Each row was made from one walk, in order. Every step used is in the known rows, and no mark comes twice. Write each row's walk.
(in the rows, 128 means zero)
Known rows:
n > l > h > j: [116 135 178 188 139  81 129 137 119 145 130 111 132 101 164 129 128  94
 116 142 176 146 160 138 109 153 101 108 132 162  85 105 113 110  54 137
 166 122 171 175 146 107 186 116  73 157 142 167]
l > h > j > f: [142 144 161 197 145 105 129 138 108 140 143 112 127 102 168 144 122  97
  98 142 127 148 153 142 135 145 114 105 122 160  95 108 110 113  73 138
 157 120 175 187 168 124 163 117  79 161 116 104]
l > n: [149 144 147 180 108 114 112 126  84 119 140  98 125 114 171 132 124  78
 144 142 131 148 155 119  75  54 104 134 122 151  73 127  97 113  57 125
 173 126 167 140 121  94 148 115  98 193 132  98]
l > n > j > d > b: [146 165 186 174 120 109 136 126  89  68 154  99 141 140 171 143 123  89
 138 128 146 140 129 122  87  76  94 143 123 155 122 135 109 132  47 121
 170 126 158 153 150 110 165 129 103 192 126 118]
l > n > j: [139 151 181 173 114  99 124 125  89 114 139  99 131 129 170 134 130  73
 145 144 137 135 143 123  77  74 105 143 117 154  59 124 111 119  49 121
 167 124 163 148 137  98 181 129  96 193 137  97]
b > d > j > v: [143 129 154 201 126 103 142  89  38 126 166 103 136 136 158 150 132 127
 132 126 157 101 153 109  88 138  76  95 122 136 133 159  63 125 129 109
 169 135 171 158 126 134 113 119  69 179 120 108]
f > l: [149 132 163 187 121 111 162 111  85 149 139 106 123 105 155 118 109  79
  85 142 154 133 168 122  82 142 110 127 156 164  97 124  81 132  77 103
 178 125 167 162 126  93 135 120  80 174 143  95]
v > j > f: [153 148  83 188 113 117 130 108  68 123 151 102 126 116 137 131 127  86
 108 144  98 154 149 114 100 115 120 112 145 160  93 132  80 139  82  91
 165 134 168 163 103 125 122 122  71 169 120  92]
d > j > f > l: [144 144 148 196 113 130 167 116  87 134 147 113 117 110 156 140 117  95
  71 123 106 135 164 133 115 144 102 123 149 167 100 131  76 150 174  98
 176 133 163 160 151 118 123 114  78 176 128 105]
n > j: [133 139 195 176 123  86 124 103  82 137 143 101 130 137 156 124 126  78
 135 146 154 124 148 122  70 149 108 134 131 151  75 126 115 127  52 106
 171 120 163 171 141 105 169 131  67 171 137  90]
b > d: [141 125 159 191 122 102 132  93  72 140 148 103 138 129 167 132 132 109
 147 140 137  97 154  92  77 130 108 100 128 138 128 159  78 110  50 113
 168 123 179 166 129 117 133 121  70 182 132  85]
f > l > h > j: [143 136 175 192 145  98 168 136 117 147 133 113 126  97 167 129 111  87
  63 147 174 134 163 135 115 161 108 114 149 170 100 107  91 119  92 134
 164 117 177 184 148 102 171 120  82 165 139 108]
h > j > d > l > n: [152 145 178 197 150 118 132 126 123  95 148 110 126 109 160 147 121  94
 123 137 151 141 164 130 109  85  88 116 126 152 146 126  93 113  88 121
 173 127 171 144 154 119 130 118  98 199 125  66]
d > j > f > l > h: [140 146 143 192 111 126 173 139  90 133 142 113 117 103 167 148 114 101
  61 124 116 134 157 141 126 147 103 119 144 171  99 125  84 144 173 121
 166 133 164 181 161 118 150 110  80 160 118 111]
d > l > n > j > v: [128 152 191 172 120 112 140 121  51  74 152  98 122 132 164 147 130  79
 131 132 158 131 149 140  91  81  82 139 128 151  70 123  93 130  64 122
 174 140 150 141 137 110 162 122  94 189 124  54]
v > j > h > w: [155 135  91 183 141 104 129 128  76 141 149 110 121 116 139 133 119 102
 130 168 176 141 157 119  80 129 109 109 146 169 108  98  80 129  93  89
 177 126 184 155 154 137 134 137  81 164 127 102]
b > d > j > f > l > n: [146 145 148 199 113 137 181 123  88 117 145 110 134 119 176 153 126 126
  91 124  92  98 156 114 127  94 100 103 126 153 126 158  59 129 152 113
 165 133 176 149 150 124 126 119  94 202 132 105]
f > l > h: [144 134 156 181 112 104 166 139  87 144 137 109 125  99 168 126 107  82
  74 144 164 132 156 133  94 152 111 125 148 172  96 117  85 128  78 133
 168 122 165 188 133  92 171 115  83 155 135 102]
b > d > l: [133 126 167 187 121 104 143  93  72 102 143 106 133 130 160 139 129 112
 143 127 136  88 166  97  80 127  95  99 133 138 136 161  67 117  68 116
 178 129 169 161 133 115 133 116  69 179 125  34]
v > j: [154 142  89 182 112  96 123  97  71 121 145 100 126 121 137 119 126  76
 123 147 144 145 155 101  64 115 107 115 150 158  93 130  78 131  80  99
 170 130 173 159  82 113 130 121  66 168 126  88]
l > n > j > v: [141 152 185 177 122 107 132 125  49 115 157  93 131 133 170 142 132  81
 139 147 159 142 137 139  85  84  93 139 116 148  62 122 104 121  45 117
 165 135 157 145 133 111 162 126  98 194 131 114]
h > w: [147 134 154 178 154 105 106 133  68 154 142 107 121 116 154 128 107 106
 135 165 155 130 168 121  74 131 101 122 130 147 104 101 102 110  68 103
 185 116 183 148 138 121 136 132  74 163 134  99]
j > v: [148 130 161 191 126 106 122 101  24 143 169  95 123 117 151 134 121  88
 132 143 170 147 152 132  75 133  91 118 137 143  88 124  87 127  49 108
 172 132 157 157 120 118 116 115  78 171 122 111]
j > f: [146 139 152 194 119 126 127 112  74 144 151 104 124 112 156 133 121  90
 119 137  93 147 153 125 105 126 119 120 136 152  90 133  97 131  62 101
 166 127 160 163 147 117 122 114  79 169 123  94]
f > l > n > j > d > b: [149 164 192 177 122 116 184 129  97  76 150 106 138 129 172 134 114  86
  88 132 155 130 139 128 100 101  97 148 148 171 126 132  90 143  69 116
 173 128 159 155 149 102 161 129 105 193 142 123]
f > j: [156 135 145 188 120 102 121 108  88 135 143 106 128 118 158 127 119  87
 121 143 155 128 156 115  69 147 103 115 145 162  89 125  89 127 115 103
 171 120 178 146 179 101 135 126  76 177 126  88]
l > h > j > v: [144 136 169 197 154  92 130 129  73 137 154 102 127 108 166 145 123  96
 105 142 190 146 150 146 114 152  92 107 125 155  95 105 101 110  64 138
 158 125 170 180 144 126 159 116  78 159 118 118]

Which walk is each row?
[149 135 180 205 165 100 125 102  64 140 164 100 127 115 151 134 121  96
 114 143 179 145 163 135 102 149  88 106 130 143  96 112  92 114  67 108
 168 125 170 153 134 124 118 125  79 186 129 113] : h > j > v
[157 131 144 194 120 101 138 115  97 139 148 111 128 111 161 136 122  90
 128 146 176 129 148 125  76 153 110 106 149 174  94 116  85 138 126  99
 170 117 174 151 242 111 139 129  88 178 124  94] : f > j > h
[167 152 146 191 127 105 136 107  88  79 160 109 136 130 158 136 111 101
 118 128 160 132 142 118  81 149  93 118 153 166 159 139  82 144 110 101
 172 123 166 152 193 115 118 126  86 174 115 112] : f > j > d > b
[128 144 185 177 115 104 151 112  86  79 136 105 142 141 175 147 133 107
 145 132 132  90 153 106  93  88  95 115 116 143 110 156  80 113  62 123
 173 132 172 151 141 111 169 124  85 197 132  40] : b > d > l > n > j
[116 134 159 175 107  86 124 137  90 140 129 103 129 102 167 130 127  91
 131 139 169 150 150 135  91 141 103 126 138 162  82 116 110 121  38 135
 168 126 159 184 139  98 186 109  74 146 135 161] : n > l > h
[117 133 159 170 137  90 120 162  84 152 131 106 127 104 162 130 117 113
 132 159 178 142 156 141  98 148  99 127 131 160  91  93 114 111  47 130
 175 126 171 170 146 115 188 119  75 141 139 169] : n > l > h > w
[114 143 172 194 138  98 137 143 118 145 137 110 134  97 167 139 128 101
 106 140 139 153 152 150 140 153 112 110 133 163  82 108 111 119  54 129
 160 124 169 180 164 119 178 112  76 159 136 169] : n > l > h > j > f
[162 154  92 185 118 102 139  98  74  69 162 104 134 132 140 131 120  92
 119 131 149 149 144 103  75 119  96 115 156 160 161 144  73 146  74 102
 172 132 165 164  97 123 114 119  74 162 115 113] : v > j > d > b
[148 141 179 207 158 125 166 117 117 147 145 114 127 101 153 129 112  90
  64 143 117 139 168 140 140 153 118 112 145 163 101 115  88 126  97  97
 167 119 176 158 161 122 124 128  82 189 139 103] : h > j > f > l
[146 128 157 185 151 105 125 137  79 163 151 112 118 110 157 142 115 107
 142 167 178 134 163 134  81 136 105 114 137 161 108  93 102 124  73  95
 181 115 177 157 206 130 142 134  88 165 132 103] : j > h > w
[145 146 189 173 139 118 177 155  99 139 139 112 126 111 172 138 113  96
  95 167 174 123 154 145 104 112 111 136 136 177  83  93  96 126  86 105
 179 118 174 146 199 117 179 144 111 192 153 112] : f > l > n > j > h > w
[158 159  84 188 109 139 171 129  83 111 146 105 125 105 147 132 121  81
  72 146  94 151 155 125 118  82 121 122 149 173  85 128  66 139 102 101
 166 137 171 146 105 115 127 122  94 190 134 105] : v > j > f > l > n
[141 126 153 193 144 104 143 120  81 144 150 116 131 129 166 154 126 141
 140 150 162  89 160 109  94 141  91  88 124 149 147 134  78 122 147 102
 177 122 189 157 195 144 134 132  78 178 125 106] : b > d > j > h > w
[129 149 188 168 136 112 141 150  91  91 137 112 118 124 170 156 123  96
 140 151 168 123 157 139  96  86  92 132 126 161  86  98 101 126  83 112
 184 126 168 139 199 117 179 134 102 186 130  49] : d > l > n > j > h > w
[143 144 141 196 113 122 129 113  81 128 150 108 117 119 158 144 127 101
 110 125  97 140 158 124 102 125  97 117 134 150  96 138  91 140 156 103
 172 132 164 159 150 124 120 111  71 173 116 102] : d > j > f
[154 135  92 186 111  96 137 102  81 128 149 106 125 115 142 129 131  79
 131 149 163 147 151 114  73 121 112 104 149 168  96 122  76 144  86  97
 172 126 169 166 143 121 135 122  80 170 124  93] : v > j > h
[121 137 179 192 146  84 133 136  81 143 148 102 131 101 164 138 128 101
 113 144 195 154 151 153 118 163  89 109 132 157  82 102 104 115  46 136
 163 130 163 173 146 118 172 113  77 157 135 181] : n > l > h > j > v
[143 148 144 190 138 131 166 161  83 141 143 118 115 105 163 152 105 119
  60 143 122 130 162 144 134 153  98 117 138 170 109 106  88 137 181 114
 172 128 177 170 168 134 151 120  80 154 124 121] : d > j > f > l > h > w
[132 153 187 173 146 118 176 156  84 148 142 113 129 115 162 139 111 104
  72 164 132 122 144 154 137 181 121 134 136 175  90  97 110 131  81 107
 163 121 172 184 184 129 187 138  83 153 139 110] : n > j > f > l > h > w
[153 150 179 202 163  96 130 103 112  87 160 108 139 125 157 136 114 101
 113 127 162 141 153 121 101 140  90 112 141 152 167 128  96 126  65 111
 171 118 171 161 153 125 119 125  81 183 122 118] : h > j > d > b
[130 152 190 181 118 111 179 133  89 139 143 111 134 115 168 136 121  86
  72 144 123 130 141 149 129 171 127 136 141 174  80 117 106 141  75 114
 158 125 157 195 174 114 188 130  78 157 135 101] : n > j > f > l > h
[134 138 175 191 146  99 141 131  71  94 150 107 118 112 164 154 122  93
 104 129 184 135 162 141 113 145  76 107 135 155 100 111  88 121  85 140
 169 130 162 175 145 118 157 109  78 157 111  59] : d > l > h > j > v
[148 137 153 196 121 102 128 104  35 128 165  99 117 123 152 145 122  97
 118 127 169 143 154 129  79 132  72 118 134 145  94 128  80 138 145 107
 172 138 161 153 123 122 116 109  72 173 117 112] : d > j > v
[131 132 179 197 151  99 154 119  66  96 154 107 136 125 174 158 129 122
 115 129 175  97 156 121 121 150  80  83 122 143 138 140  70 110  71 138
 163 132 176 179 146 132 148 116  74 170 117  59] : b > d > l > h > j > v
[160 135 149 195 130 105 130 105  41 132 164  98 128 119 154 137 120  94
 116 143 179 134 147 129  82 159  93 114 141 157  89 123  78 133 107  98
 168 128 165 143 177 115 115 124  81 178 120 108] : f > j > v
[142 149 188 174 115 115 170 133  96 126 134 103 130 117 165 125 117  73
  92 147 148 128 152 134  92 101 111 144 139 167  70 119  95 128  77 115
 171 124 167 151 136  91 175 132  98 197 151 103] : f > l > n > j
[139 125 154 201 118 100 148  96  88 136 150 112 135 130 169 151 137 122
 143 128 156  96 153 103  85 133  94  89 124 149 137 157  73 128 140 108
 171 124 175 167 185 130 134 120  77 182 121  95] : b > d > j > h
[149 151  84 186 109 123 174 133  80 127 145 108 127 102 149 134 119  84
  60 148 113 147 150 132 124 139 125 114 158 180  97 122  70 144 100 111
 159 132 169 185 114 120 146 122  79 157 125 101] : v > j > f > l > h
[156 138 182 202 159 107 123 110 118 147 154 108 129 110 150 134 121  97
 120 148 163 149 159 126  95 140 102 110 129 147 152 123 101 116  71 107
 168 118 176 164 152 126 123 124  80 185 130 107] : h > j > d
[135 139 158 183 112 114 141 112  81  82 138 104 132 128 173 149 131 108
 147 129 125  94 160  99  87  66  92 105 123 139 123 161  68 111  63 129
 175 132 172 146 133 109 140 115  91 196 127  42] : b > d > l > n
[155 149 159 189 125 107 132 104  77  83 164 104 134 131 161 135 113  97
 129 120 154 145 145 113  77 122  93 123 147 152 167 143  91 139  49 108
 176 127 154 167 142 116 116 117  83 167 116 115] : j > d > b
[153 146  91 175 135 108 140 142  76  98 149 111 120 114 142 146 112 106
 110 158 168 140 155 123  98 126  95 114 144 168 164 116  79 129 102 116
 174 136 180 178 117 133 147 120  75 143 114  66] : v > j > d > l > h > w
[154 148  82 181 136 128 169 152  79 132 144 113 124 101 148 134 108 103
  60 165 120 141 155 134 133 149 121 113 150 179 107 104  74 136 111 106
 166 130 181 174 119 132 148 129  78 153 130 112] : v > j > f > l > h > w
